Each row was made from one walk, in order. Every step used is in the known rows, and no mark comes twice. Write each row's walk.
Known rows
W/B: [-21 -17   4  16   5  -7 -22  -9  -1   7  -6   3 -14   0 -15  13  20   6
  -2]
X/W: [-18   3   8  14  16  -1   8 -11   3   2  -1  14 -12  19  -9  14  21   2
   0]
A/B/N/F: [  2  34   1   8  12 -19 -20 -14  12   7  -6  18 -25  -4 -19  14   3  14
 -17]
W/B/X: [-36 -13   1  21   9  -4 -14  -3   3   6  -1 -18  -9   2  -7  18  26   7
  12]
N/F/B/X: [-18 -29  -3   4  21 -21   6  -5   8   2   6 -18 -16 -21  -7   2  28  20
  15]
W/B/A/X: [-29 -66  -4  12  -1  -6 -10   6  18  20   0 -28 -10 -12 -23  22  29   9
  13]
L/A/X/W/B: [-19  22  22  17   9 -11 -10   4   9  12  11  12  -7  11 -29  21  28   3
   9]
X/W/B/C: [ -8  25  25  13   7  -8 -17  -6   3  19 -18  18 -13  12 -11  19  23   8
   4]
X/W/B: [-18  15  20  20   9   2  -9  -3  -5  10  -7  16 -10  22 -10  15  24   3
   4]
F/B/X: [-27 -60  -3  13  18 -12   4  -4   3   2  -1 -27 -13  -9  -4   7  25  12
  19]
F/B/N: [ -4 -39  -1   8  22 -10 -10  -9  -3   4  -8  -5 -25 -10  -4   5   8  11
   3]
N/F/B: [ -2 -33   1  -1  18 -25  -3 -10   5   2   2   1 -21 -23 -14  -3  22  21
   1]
F/B/A: [-16 -88 -11   7   9 -11   2  -1   5  10 -15 -26 -15 -23 -14   5  25  14
  17]
L/W/B/C: [-15   2  11  12   8 -15 -27 -10   5  17 -10  20 -16 -13 -29  13  17  10
  -1]
L/A: [-16  -3  -9  12  11 -20 -12 -16   7  -4   3   7 -13 -14 -27  12  18   5
  -4]
N/F/B/L: [ -6 -41  -8   3  11 -28   4  -3   6   8  -7 -18 -17 -27 -17  -5  33  18
  11]
F/B/X/W: [-24 -26  14  16  22  -2  18   2  -1   5  -1 -13 -10  12   1   9  29   8
  26]
B/A/X: [-29 -77 -15   6   6  -9   7  -1  24  13   5 -29 -12 -15 -22  21  26   8
   9]
F/B/A/X/W: [-18 -79   7   8  13  -6  21  12  13  18  -1 -22 -11  -2 -15  13  32  11
  26]
N/F: [-10   1  -7   2  14 -21  -5 -17  13  -1   7   8 -18 -15 -16   7  20  14
 -10]
L/A/B: [-12   9  -1  18   1 -23 -22 -12   8   1  -6  16 -13  -4 -37  16  12   5
  -8]
B/L: [-25 -38 -16  14   6 -13   3 -10   7   4  -9 -18 -12  -8 -17   9  28   4
   5]
F/B: [-12 -65   0   8  16 -16  -4  -9  -2   2  -5  -6 -18 -10 -11   2  18  12
   5]

Write each row's walk
[  0  72  21  11  18  -2 -15  -5   1  12  -4  24 -20  10  -5  13  17  10
  -2] => X/W/B/N/F
[-29  17  14  25   9   0   6  -1   7   7  -5   3  -7  29 -12  23  20   2
  10] => A/B/X/W
[-22   6  13  23   3   0  -1   4  -3  15 -15  -3  -7  16 -14  12  34   0
  15] => X/W/B/L
[-25  45  13  26   8 -10  -1  -2   8   4  -2   8  -5  17 -26  23  22   1
  12] => L/A/B/X/W
[-24 -21  -7  22   0 -14  -5  -5   6  12 -10   6 -11   0 -40   9  18   2
   4] => A/B/L/W
[-13   7   4  16  13  -2 -28  -9  -2   9  -9   3 -21   1  -7  16   9   6
  -4] => W/B/N
[-21 -23  -7   8  11 -24  -6  -9  19   1  18  -3 -12 -13 -32  19  22   5
  -1] => L/A/X
[-21 -10 -17  15   4 -24  -4 -10   8   1  -4 -12 -10 -19 -31   9  29   3
   7] => B/L/A
[-25 -10   5  18  10  -5 -20  -8  -2   9   0  18 -13  -2 -28   8  17   5
   1] => L/W/B
[-11 -79  -8  -5  12 -25   9   6  23  16   7 -28 -16 -35 -23   6  31  23
  15] => N/F/B/A/X
[-28 -35  -4  17   4  -1 -15  -1   3  17  -9  -2 -10 -15 -31  11  24   7
  13] => L/W/B/A
[-22 -11  10  18   3   6  -4   5   2  18 -16  -5  -8   8 -14  17  30   4
  17] => X/W/B/A
[ -3  25  -7   2  21 -16 -11 -18  11   1   4   9 -25 -14  -8  11  10  12
 -12] => B/N/F
[-26 -26  -4  20  -1  -9 -14  -2   1  12 -14 -17 -10  -4 -19  10  31   5
   9] => W/B/L
[-27 -46   1  10   9  -1  20   4  21  16   4 -15  -8   6 -18  23  30   4
  15] => B/A/X/W
[-22  -1   2  15   8 -18  15   3  17  10   8  -9  -5   3 -31  18  36  -1
  16] => B/L/A/X/W
[ -7  48   7  10  19 -10 -25 -10   3  11   5  27 -22 -14 -23   7  11  12
  -5] => L/W/B/N/F
[-32 -16  -2  21   5 -10  -7  -7  11   4  -4 -11 -11   7 -17  22  17   6
   3] => A/B/X
[-34 -57  -2  14   4  -5  -9   7  16  22   6 -11  -9 -14 -37  18  27   7
  16] => L/W/B/A/X
[-33   5   7  18  19   3  16  -5   6   1   4  -6  -8  18  -1  19  27   1
  14] => B/X/W
[ -5  50  23   8  19  -6  -8   2  13  18  11  14 -19  11 -10  20  20  10
   1] => A/X/W/B/N/F
[-19   9  10  12  15 -15   7  -4  16   5  17  11  -9   8 -27  20  25   1
   5] => L/A/X/W
[-25 -19  -2  18  -2 -23 -15   6  13  14   4 -20  -7 -16 -38  17  35   4
  13] => W/B/L/A/X
